What can hang from each mark
K: C
R: H
H: B J R
U: C
C: B J K R U
J: H

Each row was made from one small tree. The marks that hang from a mark follow it in brackets, in alphabetical order. Every link used is in the known rows. Write each row's tree.
Known rows
H[B R]: [ 28.3   2.5 -11.4  18.1 -15.9   0.6 -21.8  -9.2  -3.8   5.4  28.7  18.0
  29.8  17.3  -7.2 -24.3  18.0   4.1 -24.2  16.4]
J[H[B]]: [ 10.2  -5.3 -20.4  28.9  -5.3  -1.7 -23.9  -4.7   7.3  10.4  32.9  -7.9
  20.6  17.0 -17.0 -31.9  20.3 -13.2  20.8  15.9]
C[B J K R[H] U]: [-64.8  -2.6 -16.8  12.1 -10.2 -42.5  -7.3 -35.2   2.9  42.0 -40.4 -24.4
  57.3 -13.8  -9.4   4.8  90.4  -2.1  13.2   8.8]
H[J R]: [ 49.1   9.9 -11.3  16.0 -15.7  -6.4 -15.2  -8.1  -3.3  14.6  28.6  17.1
  31.7  16.0   0.2  -6.9  17.5   8.2 -44.2  21.4]
R[H]: [  0.1   9.7 -21.1  34.5  -0.2  -3.1 -22.6  -0.8  -2.7  19.6  19.5   1.6
  -2.0   2.7 -10.9  -8.3  34.3  -6.4   4.5  18.9]
R[H[J]]: [ 23.1   9.3 -18.1  31.6 -10.0  -3.9 -22.3  -0.4  -0.5  18.9  20.7   5.9
   8.3   2.9 -11.2 -16.4  27.6  -4.4  -7.6  19.6]
C[J K R[H[B]] U]: [-58.8  -8.4 -16.0  15.9 -23.8 -22.0  -7.8 -34.0  -2.9  19.4 -17.6 -12.3
  54.3  -2.8 -16.6 -27.6  69.7 -10.2  18.3  12.2]
C[K]: [-15.1  10.8 -24.4  16.8 -12.7 -33.0 -28.9  -7.1   0.9  15.9  11.8   5.9
  19.2   8.4  -7.6  -8.5  40.6  -3.3  -3.6  35.7]
U[C[R]]: [-10.2  13.7  -4.7  24.8   3.6 -10.6 -12.0 -19.5 -35.8   8.3  33.7  -4.8
  25.8  10.1  -4.1   7.5  18.7 -16.7  -7.8  25.7]
H[B J R]: [ 53.7   2.2  -7.8  14.7 -26.3  -0.1 -21.4  -8.7  -1.4   4.4  30.0  22.6
  42.5  17.4  -8.1 -33.7  10.8   6.8 -37.1  15.8]
J[H]: [  5.8   1.9 -23.2  30.6   4.8  -7.6 -18.7  -4.6   5.7  19.4  31.8 -12.4
  12.0  15.6 -10.0  -7.9  26.7 -11.5  15.2  21.2]
H[R]: [ 22.9  10.5 -14.6  19.5  -4.5  -5.8 -15.8  -9.1  -5.6  15.8  27.5  11.9
  20.1  15.8   0.5   1.8  25.1   6.1 -30.6  21.9]
K[C[J]]: [-36.7  15.2  -4.9  24.1   1.8 -34.3 -20.3 -11.7   8.8   4.8   7.0   6.5
   8.8  29.5 -11.5  12.0  49.3  23.5 -18.6  11.8]
C[J K]: [-50.8   7.4 -22.9  14.4 -10.1 -37.0 -23.2  -7.8   9.0  12.6  -3.3   1.1
  30.4  13.5  -6.8  -4.1  52.9  -0.9   0.1  32.9]
R[H[B]]: [  4.8   2.5 -18.3  33.0  -9.8   3.1 -27.8  -0.8  -0.9  10.3  20.6   6.3
   7.0   4.0 -18.6 -31.6  28.3  -7.9  10.3  14.3]
C[J K R[H]]: [-67.8   1.7 -14.3  24.4 -19.2 -42.3 -10.3  -8.8 -10.9  17.2 -11.7  -9.0
  33.5   0.9  -9.4  -9.8  54.3  -7.5   8.7  11.8]
K[C[R]]: [-20.5  15.1   1.9  27.0  -6.6 -44.4 -14.0 -17.5 -17.7   6.9  18.2   7.9
   8.4  25.4 -11.2   9.9  36.6  24.3 -17.3   7.1]
C[B R U]: [-15.5   4.9 -14.2  13.5   5.3 -28.3  -8.1 -40.4 -12.4  37.8  -5.8  -9.6
  40.9   2.5  -7.5  17.3  66.3  14.4   7.8  22.6]
U[C[B J K R]]: [-57.7   8.4  -4.7  10.7  -3.8 -45.7 -16.2 -21.5 -17.5  20.4 -12.0 -19.1
  57.9  -2.6  -2.8  13.5  50.9 -16.1  -6.2  18.6]

Write each row's tree
[-47.9   9.2  -1.0  18.1  -0.4 -34.2  -2.2 -40.4  -4.3  13.7  -1.9  -3.4
  29.7  25.7 -11.5  17.1  66.9  25.8 -10.1   8.9]
K[C[J R U]]
[ -8.2   0.0 -15.5  11.6 -21.0 -37.8 -12.7 -34.3  -3.4  44.7 -24.4 -15.6
  55.5 -19.2 -10.3  -6.7  71.8  -2.8  -0.6  11.9]
C[B K R[H[J]] U]
[-17.5  11.4  -0.4  15.8   2.0 -43.4 -11.6 -41.4  -5.6  29.2  -7.6  -6.0
  29.7  11.5 -11.3  23.4  69.3  29.3 -13.3   4.5]
K[C[B R U]]
[-39.2  -5.3  -0.5  22.0  -6.3 -25.0  -3.3 -38.7   5.2  11.0   3.9 -17.4
  41.7  25.7 -18.8  -8.9  57.9  10.6   7.5  -5.7]
K[C[J[H[B]] R U]]
[-23.4  11.8  -7.8  17.2  -9.6 -27.7 -17.2 -19.8 -31.0  10.3  21.4  -8.0
  37.6   1.7  -4.1  -0.8  26.4 -24.4  -9.7  27.6]
U[C[K R]]
[ 31.5  -7.3 -14.7  24.1 -11.4   5.1 -17.5  -6.3   6.1  11.7  34.6  -5.1
  33.3  15.9  -9.4 -30.8  14.3 -12.7  -5.8   4.8]
J[H[B R]]
[-54.7  11.9   5.0  20.1  -0.5 -60.4 -13.1 -19.3  -4.4  17.2 -15.1  -3.7
  29.1  20.8 -10.1  24.2  61.6  32.5 -14.6  -1.9]
K[C[B J R]]
[-68.8   4.6 -13.5  15.9 -17.4 -52.3 -10.8 -14.5 -12.8  11.8  -6.4  -2.2
  41.7  13.9  -6.0  -1.6  51.8   2.5   4.4  25.3]
C[J K R]
[  0.9   5.9  -7.4  27.0 -10.8 -33.6 -14.1  -9.4 -15.5  31.9  -3.8  -4.8
  30.6  -5.4  -9.5  -0.7  41.9   6.5  -2.6   5.4]
C[B R[H[J]]]
[-43.7   0.8   1.2  25.5 -10.5 -21.1  -6.4 -35.2  -1.4  10.7  -6.0  -6.0
  31.3  14.9 -20.0  -9.0  64.0  15.1  -1.8  -6.5]
K[C[J R[H[B]] U]]
[-12.2  12.9  -2.9  19.9   7.9 -23.9 -16.0 -21.1 -29.4  21.0  14.3 -11.9
  35.8   0.9  -3.7  17.6  31.9 -11.0  -7.8  19.4]
U[C[B R]]
[-43.2   0.4  -3.1  23.0   1.6 -29.7   1.1 -38.6   3.9  18.2   2.9 -20.9
  34.0  24.3 -12.9   9.9  62.8  11.9   2.5  -2.0]
K[C[J[H] R U]]
[-22.0  12.2   3.1  30.2  -4.4 -48.6 -17.7 -13.9 -10.2  24.4  -6.5  -5.4
  11.4   4.4 -13.2  13.0  52.3  20.9 -13.5 -11.2]
K[C[B R[H]]]
[-49.1   6.2   0.4  21.6   2.0 -38.7  -6.0 -36.5   3.4  31.3 -26.5 -17.0
  32.8   4.7 -13.3  20.0  82.5  22.2  -6.4  -9.6]
K[C[B J R[H] U]]
[-33.0   4.8 -21.8   9.9  14.4 -17.7 -14.4 -33.7  17.3  35.3 -18.0 -11.0
  41.6   7.3  -7.4  19.9  80.0  13.5   6.3  28.1]
C[B J U]
[ -4.1   9.4  -5.9  23.0 -19.8 -20.1 -16.7 -14.6 -27.7  14.4  16.8 -10.7
  39.9  -9.7  -6.5 -14.7  23.2 -32.4 -14.9  15.8]
U[C[K R[H[J]]]]
[-55.6   9.0  -6.5  15.2  -7.5 -32.1 -12.0 -20.4 -23.5   7.4   7.5 -12.2
  47.4   6.8  -3.1   3.5  37.5 -22.3  -6.8  25.6]
U[C[J K R]]
[-23.4  -2.7  -8.6  21.0  -0.4 -11.3 -14.2 -32.5  24.7  11.7   6.5 -13.9
  31.9  25.0 -19.9 -11.1  59.0   7.9   4.1   1.9]
K[C[J[H[B]] U]]
[  7.2   3.4   2.4  25.0 -20.5 -18.0 -11.3 -34.8  -7.1  13.1   8.8   2.3
  28.8  10.5 -20.6 -19.7  47.7  14.5 -13.6  -4.6]
K[C[R[H[B J]] U]]
